Each row comes from the steps of one walk. Every step used is in the known rows, and no mark comes twice. Write the walk behind each row, first mark first.
Known rows:
w, n, f: [-0.99  0.89  2.16 -1.04  0.80 -0.84 -1.36  0.39 -0.03 -0.40 -5.97 -0.02
  0.22 -3.20 -0.73 -0.94  0.83  0.95  1.74 -0.35  0.18  0.05 -0.06  0.28]
j, f: [ 0.28 -0.34 -0.29 -0.22  0.21  0.41 -3.34  0.59  0.22 -0.76 -1.61 -1.62
  0.50  1.32  3.02  0.03  0.48  0.87 -0.21 -0.67  0.76 -0.38 -0.09  1.01]
s, f: [-1.09  0.17  1.17 -0.95  0.50  0.42  0.09  0.30  0.41 -0.10 -6.21  0.12
 -0.60 -1.64 -0.19 -0.35  0.04  0.98  0.04 -0.18  1.42  0.43 -0.18  0.16]
m, x: [-0.06 -0.07 -1.16 -0.46  0.34 -1.27 -0.48 -3.75 -3.21 -0.99 -2.83  0.19
  0.22 -0.59 -1.39 -0.86  0.33 -0.52  1.83 -0.21 -0.09 -1.24 -0.09  0.51]
m, x, f: [-0.23 -0.61 -0.70 -0.74  1.22 -0.24 -1.76 -2.55 -1.54 -1.79 -7.85  0.35
 -0.01 -2.15 -3.26 -0.55 -0.63 -0.67  1.31 -1.58 -0.22 -2.00 -0.24  0.98]
w, s, f, j: [-1.02 -0.56  0.61 -0.23  0.68 -1.15  1.16  1.21  0.02  1.27 -5.33  1.31
 -0.66 -1.05  0.43  0.55  2.82  1.06  1.16 -0.49  0.69  0.73  0.34  1.02]
n, w, s, f, x: [-1.53 -0.32  0.53 -1.02  0.93 -1.40 -1.22 -2.88  1.10 -0.13 -3.94 -2.85
 -2.47 -1.15  0.00  1.53  1.40  1.10  3.12 -2.13 -0.45  0.35 -1.71  0.65]
m, j: [-0.44  0.14 -0.57 -0.78  0.44 -1.26  0.80 -0.29  0.33 -6.19 -1.11 -0.23
 -1.11  0.93 -0.32 -0.58  0.57  1.74  0.19  0.98 -0.43 -1.12 -0.33 -0.19]
f, j: [ 0.12 -0.77 -0.25  0.47  0.21 -1.16  1.34  0.57 -0.64  1.55 -0.70  1.33
 -0.80 -0.31  0.43  1.18  2.89  0.68  0.73 -0.61 -0.05  0.05  0.55 -0.19]
w, n: [-0.72  0.17  0.11  0.08  0.70 -0.89 -0.73 -0.04  0.62 -0.55  0.43 -0.09
  1.06 -0.94  0.19 -0.56  1.13  0.62  1.57  0.83 -0.66  0.53  0.20 -0.37]
x, f, s: [-0.15 -0.70 -0.94  0.12  0.83  0.58 -0.82 -0.51  0.49 -1.26 -4.56 -0.98
 -0.62 -1.64 -1.44  1.00  1.41  0.74 -5.07 -1.80 -0.31 -0.37  0.06  1.48]
j, m, x, f: [-1.07 -0.70 -1.09 -1.89  1.41 -0.13 -3.61 -2.93 -1.32 -2.04 -7.60 -0.55
 -1.08 -2.71 -2.17 -0.70  0.54 -0.19 -0.94 -1.58  0.73 -1.99 -0.34  1.00]
m, x, f, s: [-0.21 -0.69 -1.63 -0.09  1.07 -0.41 -1.06 -2.95 -1.54 -1.88 -6.42 -0.84
 -0.55 -2.01 -2.25  0.47  1.62  0.36 -3.86 -1.90 -0.37 -1.21  0.03  1.78]
x, f, n: [-0.21 -0.49 -0.75  0.08  1.06  1.86 -0.52  0.68  0.07 -1.29 -4.61 -0.46
 -0.56 -1.59 -1.34  1.13 -0.78  0.96 -6.66 -1.71 -0.21 -0.14 -1.30 -0.01]
s, f, n: [-0.93  0.10  0.04 -0.32  0.79  1.46  0.53  0.48 -0.51 -0.40 -5.20 -0.65
 -1.00 -1.61  0.21  0.70 -0.14  1.86 -6.48 -0.77  1.08  0.95 -1.38 -0.41]
m, x, f, j: [-0.09 -1.18 -0.83 -0.22  1.12 -1.39 -0.11 -1.41 -1.77  0.04 -7.06  1.69
 -0.80 -2.10 -2.17  0.69  2.37  0.29  1.76 -1.93 -0.11 -1.35  0.34  0.46]
j, m, x, f, s: [-0.75 -0.80 -1.99 -0.94  1.26 -0.28 -2.63 -3.24 -1.27 -2.07 -6.23 -1.57
 -1.43 -2.47 -1.38  0.55  2.58  0.69 -5.74 -1.94  0.34 -1.21 -0.07  1.76]
x, f, s, w, n: [-1.42 -0.20 -0.41 -0.65  1.86 -0.99 -1.07 -0.05  0.55 -1.18  1.63 -0.66
 -2.05 -2.47 -1.11 -0.37  1.99  0.81 -1.26 -0.87 -2.25  0.46  1.02  0.85]
n, w: [-0.54  0.11  0.36 -1.24  0.28 -0.27  0.18  0.42 -0.46  0.48  4.01  0.01
 -4.70 -0.62  0.06 -0.54  0.19 -0.37  0.92 -3.36 -1.51 -0.48 -0.22  0.33]
n, w, s, f, j: [-1.33 -0.52  0.79 -0.89  0.84 -1.25  1.22  1.46 -0.22  1.44 -3.28  1.27
 -3.03 -1.37  0.40  0.26  2.91  0.77  1.60 -2.22 -0.09  0.46  0.15  1.06]
n, f, j, m: [-1.35 -0.23  0.52 -2.04  0.55 -0.69 -2.27  0.07 -0.41  0.84 -4.34 -0.40
 -2.75 -2.73  1.70  0.63  4.30  1.51 -2.48 -1.17  1.83 -0.08  0.21  0.19]
j, m, x, f, n, w, s: [-1.60 -0.19 -1.07 -1.74  1.22  0.03 -2.27 -0.90 -1.31 -1.47 -0.54 -1.05
 -3.84 -1.43 -0.53 -0.63  0.81 -0.36 -3.72 -3.38 -1.30 -0.71 -1.06  2.40]
s, w, n, f: [-1.59  0.92  2.15 -1.70  1.16 -1.11 -1.14  0.65 -0.25 -0.23 -2.68  0.00
 -2.01 -3.58 -1.01 -1.19  0.86  0.89  2.09 -0.93 -1.09  0.09  0.56  0.41]
f, n: [ 0.07  0.09 -0.81  0.49  0.25  1.16  0.50  0.30 -0.74 -0.40 -0.24 -0.68
 -0.57 -0.37  0.31  1.01 -0.03  0.98 -6.62 -0.58 -0.10  0.51 -1.18 -0.49]

Write each row's walk:
[-1.27  0.20  1.15 -1.04  1.33 -2.25 -2.12 -3.16  0.63 -0.26 -3.47 -2.75
 -1.88 -3.04 -0.85  1.55  2.02  1.62  3.99 -1.20 -1.25  0.24 -0.89 -0.48] -> s, w, n, f, x
[-1.16 -0.05 -0.76 -0.46  1.56 -1.16 -1.86 -0.03  0.29 -0.98  3.59 -1.58
 -1.81 -0.97  1.59 -0.33  2.73  1.46 -1.15 -0.52 -1.80  0.73  1.05  1.01] -> j, f, s, w, n
[-0.88  0.11 -0.72 -1.01  0.73 -0.27 -1.18  1.18 -0.12 -3.81  2.17 -1.35
 -3.34  1.32  1.72 -0.48  0.55  1.01 -2.81 -2.45 -1.72 -0.36 -1.24  2.32] -> m, j, f, n, w, s
[-0.98 -0.06 -1.68 -1.76  0.56 -1.08 -2.65 -4.18 -2.83 -1.27 -2.66 -0.93
 -1.25 -1.33  0.00 -0.88  1.77  0.00 -0.96 -0.12  1.04 -1.41 -0.14  0.49] -> j, m, x
[-0.74 -0.60  0.65 -0.34  0.63 -0.83  1.31  0.90 -0.28  1.45 -5.66  1.30
 -1.19 -1.62  0.29  0.82  2.89  1.59  0.67 -0.81  1.06  0.38  0.33 -0.17] -> s, f, j
[-0.09 -1.19 -0.09  0.15  0.91 -0.50  0.19  0.91  0.27  0.75 -5.08  1.47
 -0.92 -1.73 -1.35  1.22  2.23  0.50  0.61 -1.82 -0.07 -0.56  0.39  0.17] -> x, f, j
[-1.68 -0.21  0.59 -2.00  0.85 -1.19 -2.58  0.21 -0.03  0.61 -4.10 -0.39
 -2.26 -3.25  1.77  0.32  4.80  1.90 -1.70 -0.61  1.49  0.11  0.22  0.04] -> w, n, f, j, m
[-0.25 -0.03  1.43 -0.46  0.33 -1.21  0.54  0.97 -1.05  1.65 -5.78  1.34
 -1.31 -2.34 -0.21  0.80  2.92  1.08  1.10 -1.52  0.53 -0.12  0.40  0.14] -> n, f, j
[-1.31 -1.11 -0.67 -1.45  0.95 -0.16 -2.62  0.17  0.59  0.26 -3.78 -0.17
 -2.52 -2.25  0.79  0.85  3.67  1.10 -2.95 -1.33  1.35 -0.53  0.25  0.18] -> x, f, j, m
[-1.75  0.24  1.36 -1.63  0.74 -0.03 -0.27  1.00  0.25 -0.05 -3.12  0.01
 -2.73 -1.27  0.01 -1.17  0.08  0.12  1.09 -1.96 -0.07  0.38 -0.35  1.89] -> n, w, s, f
[-1.42 -0.02 -1.04 -0.82  1.79 -1.75 -1.55 -0.35  0.44 -4.16  3.11 -1.62
 -2.43 -0.54  1.43 -0.63  3.06  2.34 -1.01  0.08 -2.12  0.19  0.74  0.91] -> m, j, f, s, w, n
[-0.66 -0.17 -0.18 -1.05  1.01  1.18 -0.27  1.01 -0.39 -0.58  0.25 -0.48
 -5.16 -1.83 -1.18  0.34 -0.39  0.40 -4.32 -4.79 -1.63 -0.64 -1.33  0.28] -> x, f, n, w
[-0.86 -0.30 -1.35 -1.11  1.21 -0.96 -1.05 -0.31 -0.32 -3.79  3.44 -2.08
 -4.18  0.37  1.54  0.09  2.51  1.92 -3.23 -1.25 -1.65 -0.22  0.82  1.77] -> m, j, f, s, w
[-1.16 -0.37  0.26 -0.38  0.76 -1.25 -1.36 -3.06  1.35 -0.37 -6.02 -2.76
 -0.01 -0.85  0.00  1.79  1.28  1.28  2.65 -0.36  0.37  0.65 -1.53  0.49] -> w, s, f, x
[-1.01 -0.48 -0.66 -0.88  1.36 -0.15 -0.33 -0.11  0.07 -0.75  1.49 -0.66
 -3.98 -1.99 -1.51  0.30  1.25  0.23 -3.41 -2.26 -2.18 -0.18  0.99  1.42] -> x, f, s, w
[-1.55 -0.55 -1.27 -2.01  0.89 -1.59 -1.84 -3.76 -3.02 -0.25 -6.37 -0.14
 -2.05 -2.39  0.32 -0.25  3.63  0.94 -0.49 -0.71  1.75 -1.10 -0.02  0.37] -> s, f, j, m, x
[-1.38  0.30  0.13 -0.72  1.32 -1.33 -0.43  0.09  0.38 -0.43  4.54 -0.02
 -1.64 -1.48 -0.30 -0.96  1.11  0.46  2.15  0.27 -2.19  0.65  1.03 -0.20] -> s, w, n
[-2.19 -0.29 -1.28 -1.65  2.09 -1.55 -2.75 -2.36 -0.75 -1.85  0.23 -1.31
 -2.81 -3.20 -0.90 -0.72  3.17  0.95 -2.03 -0.95 -1.66 -0.27  0.89  1.00] -> j, m, x, f, s, w, n
[-1.93 -0.65 -0.12 -1.90  0.79 -0.58 -1.93  0.35  0.30  0.62 -3.92 -0.39
 -2.22 -1.81  2.19  0.46  4.15  1.47 -2.61 -0.30  1.96  0.51  0.09  0.87] -> w, s, f, j, m
[-0.79 -0.11 -0.85 -0.62  0.80 -0.59  0.48 -0.41 -0.47 -0.18  4.99 -0.87
 -3.84 -0.87 -0.27  0.35  1.87  0.59 -3.36 -1.31 -2.02  0.44  1.05  1.11] -> f, s, w
[-1.89 -0.40 -0.98 -2.57  1.09 -2.01 -1.98 -3.11 -3.08 -0.40 -3.96 -0.22
 -3.92 -2.24  0.39 -0.81  3.81  0.48  0.31 -2.09  0.74 -1.10  0.04  1.46] -> n, w, s, f, j, m, x
[-1.19  0.14  0.02 -0.16  0.76  1.28  0.29  0.90 -0.20 -0.77 -4.84 -0.71
 -0.26 -1.01  0.25  0.49 -0.16  1.44 -6.17 -0.46  0.60  1.14 -1.30  0.80] -> w, s, f, n
[-0.36  0.20 -0.30 -0.86  0.45  0.63  0.68  0.65 -0.96  0.12  3.79 -0.62
 -5.03 -0.81  0.23  0.34  0.10  0.43 -4.29 -3.90 -1.63 -0.04 -1.25 -0.14] -> f, n, w
[-0.17 -0.67 -1.19 -0.28  0.81 -1.79 -3.29 -3.57  1.15 -4.55 -3.35 -4.10
 -0.61  1.47  2.23  2.26  2.10  2.73  2.29 -0.32  0.01 -0.90 -1.77 -0.01] -> m, j, f, x
[-1.64 -0.56 -1.22 -1.92  0.94 -1.92 -2.09 -3.41 -2.76 -0.50 -6.04 -0.15
 -1.54 -2.06  0.41 -0.52  3.65  0.59 -0.14 -0.41  1.43 -0.93  0.08  1.30] -> w, s, f, j, m, x
[-2.09 -0.06  0.55 -2.52  1.18 -1.47 -2.45  0.33 -0.18  0.63 -1.52 -0.35
 -4.07 -3.58  1.45  0.05  4.74  1.76 -1.42 -1.04  0.50  0.24  0.83  0.13] -> s, w, n, f, j, m
[-0.30 -0.48 -1.45 -0.08  1.21  0.90 -0.83 -1.81 -1.94 -1.90 -6.52 -0.42
 -0.54 -2.00 -2.35  0.64 -0.65  0.52 -5.48 -1.81 -0.17 -1.03 -1.41  0.28] -> m, x, f, n
